What can hang from each mark:
fenad: begam faza poma sozu
pelag: fenad nadipu
sozu: fenad nadipu
nudu: begam faza
begam: fenad nudu
nadipu: sozu
faza: fenad nudu

Each row was made from one small tree. The marks that hang from a mark follow it in brackets, in alphabetical order. Every link used is in the known rows. Write each row's tree.
(in the rows, 128 means zero)
Known rows:
sozu[fenad]: [ 97 125 119  41 103 107 135 102 150 131 110 140 143 148 149 148 183 101
 132 119 107 112  90 142 145  99 142 114 140 107 121 153 148 143 140 152
 107 142 130 139 134 126 158 133 111 120  79 114  94 124 143 103 125 122
 103 135 160 156 108 141 111 133 142 230 116 138 148 118 135 145  98 145
 105 173  79 133 119 119]
pelag[fenad[sozu]]: [112 138 132  37 100 108 145 105 152 119 105 133 159 154 158 143 158 108
 124  86 102 122  89 162 147  80 122  99 144 114 100 161 148 146 120 142
 115 145 144 126 136 111 130 138 127 139 121  98  99 123 166 116 146 116
  92 135 176 170 126 122 133 144 124 206 106 129 115 117 130 167  94 136
 121 186  93 135 124 112]
nudu[begam faza]: [ 94 100 136  51  99  99 134 107 135 120 133 131 141 183 148 148 139 124
 143 130 108 118  98 150 163 107 116 133 128 148 118 116 122 135 123 166
  96 114 139 158 170 133 167 135 146 138 118 133 139 121 185 108 135  94
 109 111 160 136  87 122 106  97 157 214 125 138 151 130  83 157 110 170
 105 162 114 160 142 101]
pelag[fenad[begam faza poma]]: [ 98 111 143  39  90 121 131 110 182 123 127 131 153 184 173 158 150  82
 119  90 113 130 102 154 133  88 115 128 148 118 118 158 163 116  98 133
 113 133 153 116 120 150 122 140 143 133 111 127 126 121 167 129 158  76
  85 172 180 151 126 124 141 172 165 174 115 149 110 113 106 161 104 175
 114 184 102 143 103  95]
pelag[nadipu[sozu[fenad]]]: [ 84 134 121  60  99 128 112 131 132 142 104 151 112 137 136 159 183  89
  78 103 107 100  99 122 152 108 154 130 175 119  97 142 134 134 138 167
 108 141 145 150 126 101 145 139 116 148 116  69  91 141 128  85 148 114
  93 118 190 132 128 115 110 170 117 246 113 140 143  98 112 144  79 115
 100 174  78 150 129 155]
nadipu[sozu[fenad[faza poma]]]: [ 92 105 120  56 111 126 109 112 157 134 112 147 133 155 168 176 172  79
 107 104 116 114  98 142 135 105 155 132 155 110 113 148 138 121 119 139
 107 143 139 134 132 130 154 145 112 142  72  96 111 135 146 102 152 108
  87 128 185 133 109 126 120 167 130 219 123 142 139  98 109 145  98 155
  99 196  80 163 119 120]
nadipu[sozu[fenad[begam faza poma]]]: [ 87  96 129  57 111 124 103 113 164 134 118 144 133 158 165 169 171  76
 101  99 107 117 101 144 139 112 148 132 145 118 116 151 147 110 115 132
 104 148 141 124 120 135 150 155 114 137  78 102 116 128 149 112 159  91
  81 155 192 126 107 122 125 173 149 208 113 145 143  99 103 148 104 160
 101 188  79 152 114 113]
nadipu[sozu[fenad]]: [ 86 122 117  51 109 119 117 114 146 143 100 147 126 130 148 160 180  94
  97 109 114 112  93 138 141 107 156 123 151 115 105 147 133 138 135 144
 113 139 142 144 132 114 154 141 102 138  84  88 102 131 133  96 132 113
  91 120 180 142 117 129 118 160 125 232 121 143 149 104 122 149  85 133
 100 187  78 137 134 136]
begam[fenad]: [103 134 134  74  99 120 137  90 129 116 126 132 151 177 153 146 158 102
 135 113 110 110 119 140 143  78 133 135 129 123 103 141 134 147 108 183
 104 139 145 154 135 124 157 145 119 145 119 118 114 125 162 109 136 119
 100 109 171 158 110 124 144 149 139 206 120 132 151 139 111 167 115 149
  98 163  91 142 116 122]
faza[fenad[poma] nudu]: [111 124 122  54 128 124 132  97 122 134 134 142 183 205 155 150 143 138
 136  94 120 121 100 142 159  80 115 118 151 133 135  93 144 147 132 168
 115 136 130 126 177 154 155 143 139 129 118 137 146 118 206 145 166 102
  95 137 171 156  94 137 119 146 133 188 100 117 141 103 107 174 114 160
 118 180  86 143 119  87]
fenad[begam[nudu] poma sozu[nadipu]]: [148  83 159  60 155 109 125  93 167 149 122 154 172 205 167 178 129  95
 113  78 101 120 114 177 159 115 125 118 142 118 110 154 156 111  96 147
  94 150 144 137  96 135 158 170 133 157 105 132 109 124 206 118 189  92
  73 163 197 138  93 102 139 136 159 189  82 108 148  80 103 158 137 158
 132 181 104 162 102  95]
sozu[fenad[faza[nudu] poma] nadipu]: [112  94 129  63 148  97 128  99 156 148 117 161 150 182 170 171 161 101
 128 114 125 125 111 152 136 109 152 143 183 103 150 130 141 113 124 145
 104 131 123 136 134 147 146 138 121 133  66 123  97 109 160 108 150  96
  93 149 173 143  91 145 108 147 147 207 104 133 136 105 113 141 102 161
 109 183  74 156  97 109]
nadipu[sozu[fenad[begam[nudu[faza]] poma]]]: [ 87  96 130  48 114 111 115 123 158 142 110 153 128 160 160 168 155  83
 106 107 121 112  98 157 153 116 141 131 144 110 124 143 139 121 112 140
 102 137 144 137 124 132 166 156 127 154  81 111 128 131 154 109 154  87
  90 140 183 133  96 120 118 149 144 225 108 147 157  97  98 152 105 170
 100 192  82 150 126 110]
fenad[faza[nudu[begam]] poma sozu]: [138  94 136  68 128  98 130  90 142 116 147 132 181 209 173 173 132 117
 157  76 107 124 103 161 160  96 113 120 132 131 120 137 157  99 105 150
 105 131 123 108 152 142 161 152 155 141 108 154 130 109 236 132 185  91
  84 127 183 136  90 113 127 121 150 158  98 115 120 109  78 163 126 172
 117 175 106 186 104  78]
pelag[fenad[faza] nadipu[sozu]]: [ 72 130 136  56  84 119 116 148 149 127 100 138 111 142 147 160 165  86
  74  94 113 113  97 125 136  93 148 139 186 130  94 148 132 121 115 155
 109 129 158 136 135 100 115 133 139 157 133  63 111 140 125  94 142  87
  88 125 203 134 143 107 122 189 122 221 123 152 104 119  98 159  67 125
  93 178  89 149 127 143]
faza[nudu[begam]]: [103 114 128  60 110 104 138 103 134 141 137 128 147 173 138 152 132 133
 141 105 105 118 102 142 154 104 113 131 144 146 128 119 133 117 130 164
 110 111 128 141 160 142 156 140 144 117 123 151 135 107 199 127 134  85
  98 128 154 147 101 133 112 113 148 186 113 145 141 135  95 175 100 154
 112 142 104 140 139 106]
nudu[begam faza[fenad]]: [ 87 101 122  43 102 105 129  99 117 111 137 141 154 196 153 151 143 131
 150 143 109 118  99 143 166  88 109 128 126 155 123  93 125 141 129 177
 101 122 132 162 198 146 170 136 141 140 116 131 150 128 195 123 135 102
 109 114 173 140  80 124  93 102 148 224 112 128 151 123  75 152 118 169
 103 170 110 149 146  90]
nudu[begam faza[fenad[sozu]]]: [ 99  99 127  45 112  97 130  97 112 105 139 142 162 199 155 147 138 137
 157 126 104 119  93 155 174  87 106 114 119 149 113  95 134 140 127 172
  95 130 124 149 198 132 171 148 141 148 117 128 146 123 209 123 151 115
 103 111 183 138  74 126  94  97 142 221  99 120 153 116  77 152 126 160
 111 172 109 156 145  89]
pelag[fenad[begam faza poma] nadipu[sozu]]: [ 81 118 139  55  86 129 112 140 163 130 115 148 122 165 156 173 155  76
  73  78 113 115 109 129 136  92 127 137 185 122 102 145 155 105 109 153
 114 136 164 121 115 126 119 146 148 162 132  85 117 135 141 113 165  69
  76 158 205 132 138 105 128 209 140 202 108 156 107  88  94 163  87 148
  99 182  95 159 110 127]
nadipu[sozu[fenad[begam faza]]]: [ 75 102 129  58 103 119 108 111 161 130 113 140 121 145 153 171 174  79
  99 111 104 113  97 146 135 115 150 132 139 128 112 150 141 115 122 130
 102 144 139 128 123 123 151 147 108 139  81  96 112 124 148 110 143  93
  79 146 189 115 110 125 121 166 153 211 110 147 148 116 102 146  95 150
 101 183  82 137 119 121]

Which tree is each row?
[100  88 137  49 111 105 123 104 184 119 125 132 153 196 170 174 163  78
 146 109 110 117  98 153 146 110 136 138 135  97 131 159 166 103  99 137
  93 144 130 123 113 147 163 153 131 130  72 148 120 128 171 117 152  79
  91 165 178 137  91 131 125 138 177 192 107 149 144 114 101 146 126 190
 107 171  92 142  93  86] : sozu[fenad[begam[nudu] faza poma]]
[124  94 155  76 143  98 128  96 149 117 122 146 158 186 168 172 160 105
 122  94  90 116 105 163 148 107 150 128 144 143  97 147 133 114 114 139
  91 140 128 137 135 106 144 136 120 137  97 101  86 119 194 101 173 117
  83 124 201 123  98 108 130 142 149 194  96 105 125 116 100 145 110 131
 115 177 105 176 103 114] : fenad[faza sozu[nadipu]]
[131  99 116  56 149 102 127  79 109 142 138 153 196 203 156 154 127 149
 144  92 112 118 113 158 172  82 104 111 154 138 130  81 151 131 130 167
 110 134 122 129 182 155 157 156 139 147 114 138 132 110 234 145 178 110
  85 137 188 157  80 129  98 124 123 206  77 107 145  94  83 161 124 153
 126 181  98 157 135  91] : faza[fenad[poma sozu[nadipu]] nudu[begam]]
[136  85 152  72 147  88 137  93 129 122 130 154 167 220 176 167 122 102
 147 108 133 114 114 173 160  86 126 137 143 103 120 135 128 138  75 186
  83 136 136 158 137 117 179 164 143 179 111 130 131 127 197  98 170 113
 101  96 188 152  81 103 138 123 134 210  97 115 166 121  77 166 135 172
  96 184  93 180 110  95] : begam[fenad[poma sozu[nadipu]] nudu[faza]]
[133  92 142  60 152 117 121  86 143 134 127 150 194 215 169 163 138 109
 125  92  97 117 110 164 164  90 117 115 140 133 113 116 159 128 110 154
  94 159 137 137 135 140 162 166 124 155 103 123 122 131 214 132 186 108
  76 158 208 143  83 110 118 144 145 203  80 102 151  81  96 155 139 151
 130 186 101 148 110  94] : faza[fenad[begam[nudu] poma sozu[nadipu]]]
[126  81 156  92 143  87 123  91 141 112 121 138 162 200 169 172 135  94
 147 109 115 114 112 163 154  89 141 153 136 121 110 149 134 115  84 167
  73 141 125 150 123  99 168 159 130 165 105 124 115 122 194  94 155 109
  91 106 198 133  91 107 141 131 152 199 106 126 147 146  79 161 127 161
  98 158  99 161 104 109] : begam[fenad[faza sozu[nadipu]] nudu]
[145  90 151  70 154 107 126  87 151 122 130 151 178 205 188 180 155  95
 127  81 102 122 111 168 147 102 145 121 161 122 102 152 144 113 102 149
 102 146 136 129 128 129 149 144 125 147  92 112  91 121 200 107 192 115
  85 128 200 132  95 110 137 146 144 182  98  96 121  90 100 142 128 143
 121 194 104 193  92 104] : fenad[faza poma sozu[nadipu]]
[ 88  92 160  74 102 108 125 113 160 116 143 123 145 197 149 169 143 107
 126 101  93 122 106 151 141 115 120 150 127 156 130 137 149 100 120 134
  96 124 128 109 136 137 144 131 148 115 106 145 135  99 202 138 160  56
  79 167 173 115  99 123 134 148 192 152 107 143 128 144  89 172 114 170
 114 147 112 137 102  93] : fenad[begam faza[nudu]]
[116  94 133  64 109 109 129 102 158 124 149 126 163 210 171 178 134 110
 148  96 118 125 107 144 148 102 117 141 146 135 132 131 144 103 106 154
 106 118 138 118 156 158 153 138 154 124 114 158 141 110 212 127 160  75
  94 132 169 136  93 125 123 130 160 167 121 138 122 116  82 168 114 185
 112 164 107 172 109  91] : fenad[faza[nudu[begam]] poma]
[ 84 116 131  61  97 126 107 131 147 138 119 151 112 156 143 170 175  81
  84  99 107 102 102 127 147 112 148 137 168 117 106 143 147 116 124 160
 107 144 149 135 115 116 143 146 128 154 107  83 101 134 142 102 165  88
  83 142 199 121 121 109 115 183 137 224 110 140 136  89 100 142  95 138
  99 178  84 159 115 136] : pelag[nadipu[sozu[fenad[begam faza poma]]]]
[111  82 163  62 118 120 118 108 184 120 142 122 162 228 173 180 136  73
 132  93 106 122 107 158 146 110 122 150 126 124 122 164 155  98  84 141
  93 136 142 125 112 149 157 152 150 134  98 155 142 130 199 120 175  55
  85 165 182 123  91 107 145 145 190 159 112 139 134 115  87 164 134 200
 115 166 115 160  88  86] : fenad[begam[nudu] faza poma]
[104 147 130  40  88 127 133 132 148 135 106 144 140 166 148 148 166  93
  94  85 115 114 103 128 141  78 123 118 188 105 101 146 144 144 121 176
 125 139 159 140 126 123 123 134 143 149 145  86 104 143 132 105 153  99
  98 136 179 172 139 122 128 170 116 217 118 137 107  90 125 162  83 132
 111 180  87 156 116 130] : pelag[fenad[poma] nadipu]
[104 122 132  48 112 141 123  96 141 123 138 138 178 209 157 156 157 113
 128 103  98 117 108 145 151  84 108 116 133 136 113 115 151 143 129 162
 109 152 146 131 147 160 150 149 124 129 111 128 136 131 192 140 176 102
  83 161 189 153 100 124 129 162 153 198 103 116 147  89 107 160 128 157
 123 185  98 135 110  93] : faza[fenad[begam poma]]
[ 88 129 136  48  89 138 110 136 153 145 105 153 119 147 144 158 156  85
  62  77 111 111 109 132 146  93 120 122 188 110 100 147 146 124 119 159
 123 142 171 131 107 127 118 152 142 162 141  74 115 139 131 116 164  74
  75 156 201 151 147 104 128 199 125 220 107 150 116  83 106 168  81 131
 108 187  86 149 123 134] : pelag[fenad[begam poma] nadipu[sozu]]
[137 104 147  84 138 105 127  72 130 113 137 150 169 207 182 170 146  99
 140  95 114 119 124 156 146  80 135 134 149 114 106 139 140 126  92 178
 100 146 137 138 127 129 153 157 125 162 101 116  98 119 190 108 182 123
  84 115 199 141 102 109 145 162 134 198  97 108 139 116  91 152 132 153
 102 184  94 180  91 109] : begam[fenad[faza poma sozu[nadipu]]]
[108  88 144  47 146  98 131 101 170 153 113 167 146 185 161 165 152  86
 119 126 123 119 109 165 149 117 137 144 165  95 143 137 150 119 114 142
  94 138 136 152 115 145 164 153 127 147  70 129 103 123 156 115 144  91
  96 166 178 145  90 133 107 135 164 219  99 133 162  96 113 136 117 173
 113 184  80 146 109 104] : sozu[fenad[begam[nudu[faza]] poma] nadipu]
[132 112 128  59 154 111 134  86 115 141 127 157 191 205 163 157 138 145
 134  85 112 121 110 159 162  81 116 104 157 133 126  89 146 135 136 163
 113 142 123 123 172 141 152 155 137 145 104 126 124 110 219 143 189 117
  86 139 185 155  86 128 119 140 118 195  78 101 143  89 102 166 119 138
 124 188  89 156 119  93] : faza[fenad[poma sozu[nadipu]] nudu]
[121  91 153  87 120  88 130  92 143  97 129 122 163 205 163 172 135  87
 161 101 113 113 105 156 155  84 137 139 108 124 105 162 140 119  79 171
  75 143 128 140 131  99 170 157 136 159 106 134 130 131 200  99 154 108
  93 101 194 137  95 106 143 127 148 189 110 129 146 157  80 167 129 173
  94 157  99 160 100  93] : begam[fenad[faza sozu] nudu]
[136 117 131  55 153 124 125  87 123 135 121 157 194 198 171 158 157 123
 124  95 104 119 107 158 161  79 127 102 152 124 102 111 144 152 127 164
 107 153 140 141 153 135 156 154 116 153 105 103 106 132 198 119 182 138
  87 133 198 150  94 117 118 150 117 213  92  86 138  78 114 149 124 131
 126 201  92 160 115 104] : faza[fenad[poma sozu[nadipu]]]
[139  71 168  58 158 100 133  97 160 141 127 159 168 220 170 173 125  97
 121  89 103 119 111 191 164 116 121 124 146 120 120 142 149 116  93 145
  90 141 138 136 108 133 167 165 146 165 103 135 119 122 211 122 190  89
  85 157 193 134  82 100 134 130 159 190  81 106 158  90  90 162 138 163
 126 183 109 175 104  89] : fenad[begam[nudu[faza]] poma sozu[nadipu]]
[133  88 147  81 126  97 125  91 142 108 134 129 177 221 184 176 133  84
 164  92 121 114 110 161 158  76 126 141 119 107 109 155 149 122  69 174
  81 147 133 131 127 114 170 170 143 166 104 141 133 132 206 100 171 105
  94 100 195 143  88 107 148 133 147 183 103 129 144 130  76 171 142 187
  96 171 100 172  93  90] : begam[fenad[faza poma sozu] nudu]
[125 110 132  53 131 115 129  89 119 123 146 138 195 212 160 152 139 142
 139  79  94 120 101 157 168  81  99 100 131 138 127  97 166 133 131 156
 114 150 129 104 160 152 155 159 147 136 115 147 144 106 233 168 193  98
  79 162 190 147  90 121 126 145 143 179  75 105 149 101  97 176 130 158
 130 179  95 141 111  72] : faza[fenad[begam poma sozu] nudu]
[ 93  84 163  71 105 110 119 111 183 112 134 116 141 209 157 172 145  82
 125 103  95 117 104 153 145 118 130 156 119 148 118 164 146  97  97 131
  78 133 131 125 117 126 157 147 141 127 103 146 136 125 193 115 153  62
  83 157 184 110  97 108 133 134 196 166 118 144 136 142  88 164 123 183
 110 145 115 142 102  96] : fenad[begam[nudu] faza]
